In the rows, 128 means zero.
Known rows, with every way that one mark hangs from another:
gasul[napo[duvi] noza]: [131 142 118  75 112 104 164  93 160 120 159 130 146 155 175 101 120 171
 107 153  90 175 158 133 131 123 174 127 127 148 155  98 110 165 126 151
  94  61  61 121  81]
napo[kezi novud noza[gasul]]: [130 102 123 125 133 140 104 181 118 162  82 105 158  99  67 141 252  98
 166 143 196 126  71 118 154 113  91 119 153  88  98 195 130 137 120 182
 149  89 142 146  80]
duliz[gasul[kezi[novud] noza]]: [123 148 121 121 127 103 121 158 148 124 153 129 138  83 116 123 128 176
 146 143 110 147 111 123 174 127 101 111 117 187 138 146 135 140 133  96
 155 114 147 137  84]
gasul[duliz napo[duvi[kezi[novud]]] noza]: [128 141 141 125  77  80 161  72 153 125 192 158 121 133 189 100  84 180
 105 157  79 196 162 153 144 132 131  99 155 150 174  63 108 138 134 189
 119  69  53 115  48]
duvi[gasul[noza]]: [110 151 127 127 117  97 134 151 121 143 128 125 129 116 139  99 149 170
 119 133 123 126 129 130 147 143 155 150 115 194 153 106  98 118 130  94
 149 146 118 152 105]
duvi[gasul]: [116 159 126 137 136 113 116 163 110 143 114 119 133 135 125  89 140 138
 117 130 133 112 122 125 120 131 136 162 138 180 136 103  98 109 130 100
 161 168 128 160 141]
noza[kezi[duvi[gasul novud]] napo]: [ 98 118 148 207  95 108  98 115 137 127 138  84  50 133 154 152 134 104
 117 108 164 112  77 114  99 139 143 161 129 143  91 149 103 133 103  71
 128 137 175 103 195]
novud[kezi]: [118 150 121 125 162 162 124 116  93 134 136 161 132 124 113 113 131  93
 138 138 139 139 144 148 104 143 134 183  94 124  87 155 144 143 139  93
 160 114 121 136 114]
gasul[napo[noza[duvi]]]: [140 150 101  70 126 111 137 122 136 105 124 107 158 167 139  94 125 128
 106 140  96 164 109 109 125 115 166 142 159 149 139 133 107 168 111 171
 125  88  83 125 128]
napo[kezi novud[duvi] noza[gasul]]: [142 110 125 113 144 153 114 164 110 151  73 115 155 101  50 153 230 108
 155 118 197 116  85 123 172 108  97 100 146  66  77 194 133 149  87 188
 147  89 139 138  86]
noza[duvi gasul]: [145 122  79 110 143 130  77 177 144  74 100 110 149 101  72 132 110 153
 167 113 112  75  93 113 134 127 149  67 158 167 110 133  94 113 113 126
 142 108 135 111 179]
kezi[duvi]: [104 163 106 153 158 148 129  99 106 137 149  82 151 130 153 114 173 135
 153 136 119 146 157  97  95  92 146 157 112 127 104 162 144 123  90 130
 143 115 113 144 141]
gasul[duvi kezi]: [ 97 169 120 172 159 142  91 139 137 123 190 127 149 106 121 102  80 128
  95 118 108 158 149 123 102  97 100 118 151 123 137 156 114 128  42 160
 137 151 137 162 120]
kezi[novud[napo]]: [111 150 128 108 111 118 182 109 127 117 107 124  82 175 130 151 135 121
 172 166 113 131 107 136 137 116 107 169 131 126 112 132 148 149 150 115
 140 138 119 108 117]
napo[noza[duvi]]: [123 126  99  84 146 125 136 135 100 122 118  80 153 141 113 104 166 155
 149 118  95 150  88  99 153 105 167 117 120 146 145 156 125 127 108 147
 159  98 118 158 109]
duvi[novud noza]: [125  92 144 131 115 172 171 154 109 134 149 132 124 173 154 107 183 178
 153 132 111 138 124 116 102  90 134 193  90 134 141  99 135 133 156 115
 118  90  59 119 150]
duvi[kezi[gasul] novud[duliz] noza[napo]]: [138  58 154 182  62 117 116 169 136 158 149 132  57 142 206 143 119 145
 114 117 136 130 101  97 130 171  87 182 114  90 146  70 122  99 143 105
 111 151 161 122 180]
duliz[duvi kezi noza]: [143  86 160 141 156 140 138 117 133 146  60 142 182  90 128 111  96 102
 151 128  81 115 130 146  92 129 141 143 104 152 174 146 139 121 163  97
 114 140 137 159 161]
duliz[duvi[novud] napo]: [143 137 144 179 130 144 123 102 134 101 136 141 165 186 111 117 103  92
 113 130 100 111 147 172 109 100 126 142 114 149 164 130 178 130 161 107
  55 159  99 118 159]
noza[duvi kezi[gasul[napo] novud[duliz]]]: [137 121 100 148 102  80 127 113 162  76 102  95 110 145 109 149  40 122
 161 121 143  94  70 106 192 158 132  56 141 126 103 145  87 140 116 128
 149 119 176  74 187]
napo[duvi gasul[duliz] kezi[novud] noza]: [125  97 171 147 143 106 108 157 153 185 115  79 187 116  91 106 157 149
 169 166 160 189 126 131 152 122  70  34 153  38 156  89 124 111 157 171
 141  95 138 140  40]
kezi[duvi[noza[napo]] gasul[duliz]]: [ 72 146 159 184  92  57 103 102 182 171 185  98 143 132 197 142 150 126
 131 113 121 170 181  72 102 141 140 124 130 107 136 127 100  96  62 153
 148 107 114 129 132]
duvi[kezi novud[duliz gasul]]: [171 106  84 168 131 157 114 167  66 142 159 150  67 128 144 129  76 138
 132 129 142  98 105 126 135 136  88 182 118 118  91  80 166 103 167 124
 137 179 161 137 180]
duvi[noza]: [117 106 132 100 130 162 154 134 134 134 143 120 129 154 162 111 191 172
 144 147  98 143 146 113 104 117 143 179 105 140 140 130 112 121 143 115
 134  87  73 150 116]
kezi[gasul[napo]]: [111 166 112 114 127  72 117 143 162 137 141 131 154 170 152 109 105  90
 130 150 130 138 139  85 125 139 146 161 154 141 123 117  97 143 112 150
 135 137 112 127 143]
napo[gasul[noza] novud]: [140 119 104 131 132 139 162 182 147 138 142 129 135 118  89 120 214 145
 178 134 166 132 155  69 153 133 130 119 105 118 117 149 138 145 139 112
 108 128 112  89  58]
novud[napo]: [104 161 108  90 132 150 152 114 128 118 118 114  77 179 146 139 136 112
 116 161 112 139 125 134  92 137 155 200 135 126  97 135 118 146 114 120
 128 159 100 128 138]
noza[napo[duvi[gasul novud]]]: [113 119 150 146 102 104 103 146 140 141 139 108  81 165 151 125 130 132
 116 111 136 121 105 124  94 115 138 136 141 130 149  78 113 113 123  89
 110 139 143 134 156]
duvi[gasul kezi novud]: [153 109 139 210 120 128  98 208  69 159  97 135 117 126 151  66 107 137
 114 117 149 110  68 137 122 148  79 202 135 151 128  54 128 101 152 108
 142 195 148 152 185]
novud[kezi napo[gasul noza]]: [119 145 142  92 144 133 139 132 137 153  96 138 120 146 106 137 127  67
  94 131 141 183 144 140 102 204 144 187 109  71  67 146 136 172 129  99
 146 140 131 107 103]
napo[duvi[novud[duliz gasul noza]] kezi]: [131 109 129 117 154 170  96 132 103 155 135 111 126 121 133 129 105 147
 139 162 199 130 131 156 123 105 107  90 121  48 109  91 143 113 147 140
 111 110 149 156 137]
noza[gasul kezi]: [120 106 110 140 143 139 110 146 131  96 120 125  87 104  80 150 136 115
 162 139 139  74  83 129 131 139 138 135 147 183  68 163  92 130 156  95
 170 111 152 116 164]
duliz[duvi[kezi]]: [158 119 118 147 165 163 108 133 113 114 104 111 157 139 137  80  96 134
 137 144  91 135 124 140 125 125 119 149 118 130 151 126 145 108 156 126
 127 142 143 169 138]
duliz[gasul napo noza[duvi]]: [144 115 159 124 143 108  74 136 161 119  81 147 186  82 127 152 121 102
 100  94 100  85 119 157 109 149 138  97 123 180 159 128 131 117 139  97
  72 160 124 112 156]
kezi[novud[duliz[duvi gasul napo noza]]]: [138 133 156 122 114 113 163  91 135 112 107 143 131 122 112 174 110 128
 150 135 102 100 140 157 170 111  96  90 111 148 169 128 171 122 186  96
 120 153 162 107 119]
napo[duvi novud[kezi noza]]: [127 121 155  94 148 149 159 100  93 157 114 156 141 125 121 107 173 105
 147 103 194 153 157 124 127 124 121 109  97  56  94 153 171 138 125 128
 146  70 131 146  74]
duliz[duvi noza]: [131 106 164  95 170 153 147 115 138 126  86 130 194 115 137 117 113 135
 133 115  79 132 151 146 103 115 166 126  91 131 181 125 133 120 159 128
 114 124 127 137 137]
novud[duliz]: [116 154  83  97 135 173 162  97  89 108 167 117  75 135 124 147 138 157
 131 154 122 111 154 117 143 102 147 135 115 147 134 138 130 112 139 105
 157 160 144 140 125]
duvi[novud[duliz napo noza[gasul[kezi]]]]: [103 141 126  82  99 156 170 120 100 105 152 148  45 123 128 167 100 138
 106 144 160 131 126 131 131 125 134 149 131 120 100 121 147 151 132 104
 134 156 154  98 166]
duvi[gasul[duliz] kezi novud[noza]]: [126 125 170 185  98 113 111 166  55 158 133 164  88  90 172  70  92 149
 100 130 164 140  95 141 132 147  87 174 145 160 144  51 130  95 151 121
 159 183 142 155 144]
gasul[napo]: [133 165 102  89 130 134 140 119 136 104 144 134 133 171 149  97 121 115
 110 166 109 145 137 120  96 110 151 181 160 157 122 122 109 166 130 149
 115 112  75 119 136]
noza[duvi[gasul[duliz]]]: [129 154 102 144 128 115  90 150 122 100 120 105 146 124 110  90  91 169
 127 108 116 111 108 124 134 130 151  79 149 169 150 101  81  96  95 135
 152 147 116 131 155]

Rows:
[121 114 139 125 128 139 144 104 151 136 156 138 124 105 132 165 105 126
  83 121 123 119 188 141 113 155 116  88 122 102 155 111 131 106 143 103
  95 179 162 117 129] | novud[duliz[napo[duvi gasul[kezi]] noza]]
[111  83 168 108 130 117 156 131 149 126  74 149 107  86 119 182 129 109
 156 123 119  92  92 147 116 155 132 139 126 143 103 136 105 138 167 110
 146 118 151  91 154] | duliz[noza[gasul kezi[novud[napo]]]]
[113 146 125  79 167 117 104  98 107 127 169 158  78  90 139 147  73 107
 124 131 164 116 150 119 134 127 161 129 120 140  68 158 138 138 124 117
 145 119 154 161 117] | novud[gasul[duvi] noza[kezi]]
[148 140  94 122 128 163 113 137 107  84 107 119 115 140  98 137  72 142
 123 102 133 111  99 139 135 135 152 104 109 117 103 118 131 139 108 108
 127 143 133  85 191] | noza[duvi[novud[duliz[gasul] kezi napo]]]
[145 154  81 127 136 144 138 129 107 131 165 149  95 138  91 163 146 114
 137  99 162  90 163 101 145  97 124 114 124 109  93 156 156 119 106 159
 141 153 138 127 113] | napo[novud[duliz gasul[duvi]]]
[120 147 119 133 100 121 180  84 112 108 148 138  82 151 117 168 134 127
 164 161 119 103 135 141 166 102  90 125 124 144 142 138 166 125 169  99
 131 155 143 111 110] | kezi[novud[duliz[napo]]]
[147 131  93 144 122 166 167 114 100 121 121 130 107 138  88 134 166 115
 158 125 151  99 138 107 149  99 116 124 118 125 127 178 157 124 132 122
 140 149 143 133 123] | napo[novud[duliz[duvi kezi]]]
[139 114 128 160 111 118 140 141 120 137 119 135  80 120 162 121 111 136
 153 168 112 148 104 132 144 166  73 170 138 118 119 101 141 119 157 125
 137 157 138 128  97] | duvi[kezi[novud[napo[gasul[duliz noza]]]]]
[136 142 127  69 133 106 151 107 135 135 131 107 166 185 151  87 133 128
  99 138  95 179 133 120 112 105 156 140 157 123 144 106 116 158 125 175
 128  73  80 147 108] | gasul[napo[duvi noza]]
[119 177 126 104 119 107 138  89 155 105 177 150 147 131 167 113 103 143
  84 139  80 166 172 132 126  93 179 127 135 165 168 121 109 176  76 172
  80  96  55 114  74] | gasul[duvi napo noza]
[113 119 140  59 118 144 168  89 147 129 100 124  78 131 143 196  97 135
  82 117 110 119 161 154 104 159 157 106 131  84 121  92 108 119 129 127
 131 159 153 112 156] | novud[duliz[noza[gasul]] napo[duvi]]
[156 121 141  98 136 108  89 180 182 117  84 140 205  69 122 119  90 131
  89  81 123 136 102 117 115 154 120  82 151 140 137 132  99 154  95 157
 117 115 139  97 160] | duliz[gasul[kezi napo[novud]] noza[duvi]]
[152 136 105 102 120 131 112 144 142 120  94 103 172 150 118 103 165 103
 117 148 162 158  88 118 130 118 126 126 169  92 118 162 109 173  97 202
 106  82  95 114 115] | gasul[napo[kezi novud noza[duvi]]]
[124  88 144 102 134 122 103 160 169 121  99 116 130  90 144 149 121 133
 135 104 115 115 114 102  89 153 163 104 121 119 156 111  94 121 121 100
  93 138 151  94 156] | duliz[noza[duvi napo[gasul]]]
[122 159 115 139 125 162 134  62  99 117 165 177  91 121 112 168 105  77
  86 134 147 115 182 175 126 162 120 149  98 119 103 160 160 130 145  75
 128 163 150 117 122] | novud[duliz[napo] kezi]
[101 137 141 167  90  98 141  64 133 134 215 159 104 115 168 127 130 164
 111 149  85 159 172 166 140 134 133 109 125 174 178 102 130  99 132 142
 105 118  66 140  40] | gasul[duliz[napo[duvi[kezi]]] noza]
[121 140 103 141  96 112 101 133 154 125 184 134  44 132 123 180 130 101
 110 103 160 109 133  99 116 125 118 125 147 113 110 155 129 125  86 121
 117 156 174 120 129] | noza[napo[novud[duliz gasul[duvi kezi]]]]
[ 98 129 134 175 148 131  70 145 157 172 116  77 182 110 166 123 169 115
 153 170 175 149 136 110 106 137 107 140 125  65 107 154 103 115  88 152
 124 111 131 152 140] | napo[kezi[duvi[noza] gasul]]
[133 154 107 129 125 159 142  68 125  93 158 125 111 153 116 153 103 121
  98 143 106 105 179 155 141 115 137 108 117 144 163 145 154 110 151 100
 102 177 145 133 136] | novud[duliz[duvi napo]]
[159  69 138 128 132 107 133 167 106 179  84 108 160 127 103 107 209 124
 151  80 140 139  89 102 156 127  89  97 147  78 115 131 152 107 128 185
 165  77 150 172  85] | napo[duvi[kezi] novud noza[gasul]]
[131 129 117 145 111 111 133 113 126 125 128 124 145 160 104 136 196  85
 123 109 129 118 113 125 139 121 123 128 134 138 134 182 159 132 110 142
  91 134 102 129 103] | duliz[napo[novud noza[duvi]]]
[157 104 180 149 141 115 117  97 169 146  91 195 201 120 110 162 105  40
  93  75 127 105 181 184  95 170 122 124  94  98 137 156 181 132 160 129
  58 142 128 107 133] | duliz[duvi napo[novud[gasul kezi]] noza]
[139 134 113 152 112 129 128  81 133 111 153 131 112 131 143 150  83 121
  93 142 107 114 169 150 163 152 121 110 113 135 166 132 150  99 149 105
  99 183 165 141 128] | novud[duliz[duvi[kezi[gasul[noza]]] napo]]
[137  96 167  92 164 137 125 138 157 118  73 143 198  90 109 138 108 129
 137 106  82 108 146 149 104 127 157 102 114 144 167 122 122 118 167 128
 122 115 142 124 152] | duliz[duvi noza[gasul]]
[129 102 156 123 144 132 123 159 117 136  76 144 174  92 130 117 103 139
 126  81 124 112 105 141 103 145 156 124  98 131 145  96 110 123 128 118
 126 136 128 104 177] | duliz[noza[duvi[gasul novud[kezi]]]]
[ 99 137 140 155 128 117 156  85 125 111 164 130 104 106 136 143 125 157
 152 131  99 131 128 139 172  93 152 105  92 164 147 155 125 145 103 124
 123 103 114 121  66] | gasul[duvi noza[kezi[novud]]]
[145  82 142 140 134  89 143 155 104 201  95  95 169 155 135  91 199 115
 149  83 147 163  96  83 164 131  94 113 128  57 129 129 153 104 111 191
 163  94 149 185  75] | napo[duvi[kezi[gasul]] novud noza]
[123 146 133 133 115 128 136 102 132 114 148 173 111 123 102 156 156  79
 107 118 164 103 153 137 132 133  99 131 145 127  95 182 162 144 100 120
  86 145 122 120 111] | duliz[napo[novud[duvi noza[gasul[kezi]]]]]
[167 124  85 116 122 128  61 184 175  73  78 118 170 106  72 131 110 119
 142 126 156  86  85 122 127 138 125  61 192 126  94 141  83 146  99 172
 107  90 122  83 180] | noza[duvi gasul[napo[kezi novud]]]
[137 135 119 126 127 141 168  84 112  87 120 125  68 139  99 161  95 134
 148 137 138  95  97 137 181 118 119 116 122 147  83 154 124 155 146  99
 162 123 155  96 144] | noza[kezi[novud[duliz[gasul[napo]] duvi]]]
[131 175  92 110 127 144 119 112 130 107 167 112 116 107 127 139  99 150
  85 139 126 138 157 114 140 121 121 108 144 149 123 141 123 135 110 119
 154 151 160 128 145] | novud[duliz[gasul[kezi[duvi] napo]]]
[105 163 129 147 137 122  90 134 128 107 172 157 124  96  86 141 119 129
 135 124 100 103 155 134 112  87 133  90 175 180 134 118 104 105 105 160
 159 132 102 129 112] | noza[gasul[duliz duvi]]
[120 119 154 109 155 156 149 112  82 145 136 139 138 147 138  95 121 139
 145 121 150 152 141 141 110 100 138 129  95  90 120  95 161 131 147 110
 134  87 115 144 124] | napo[duvi[novud[kezi noza]]]
[152  72 170 173 122 129 118 176 114 176  98 113 154 156 175  64 125 177
 112  99 121 140 114 140 106 142  93 144 119  96 151  33 118  89 149 125
 130 116 112 169 159] | napo[duvi[gasul kezi novud noza]]
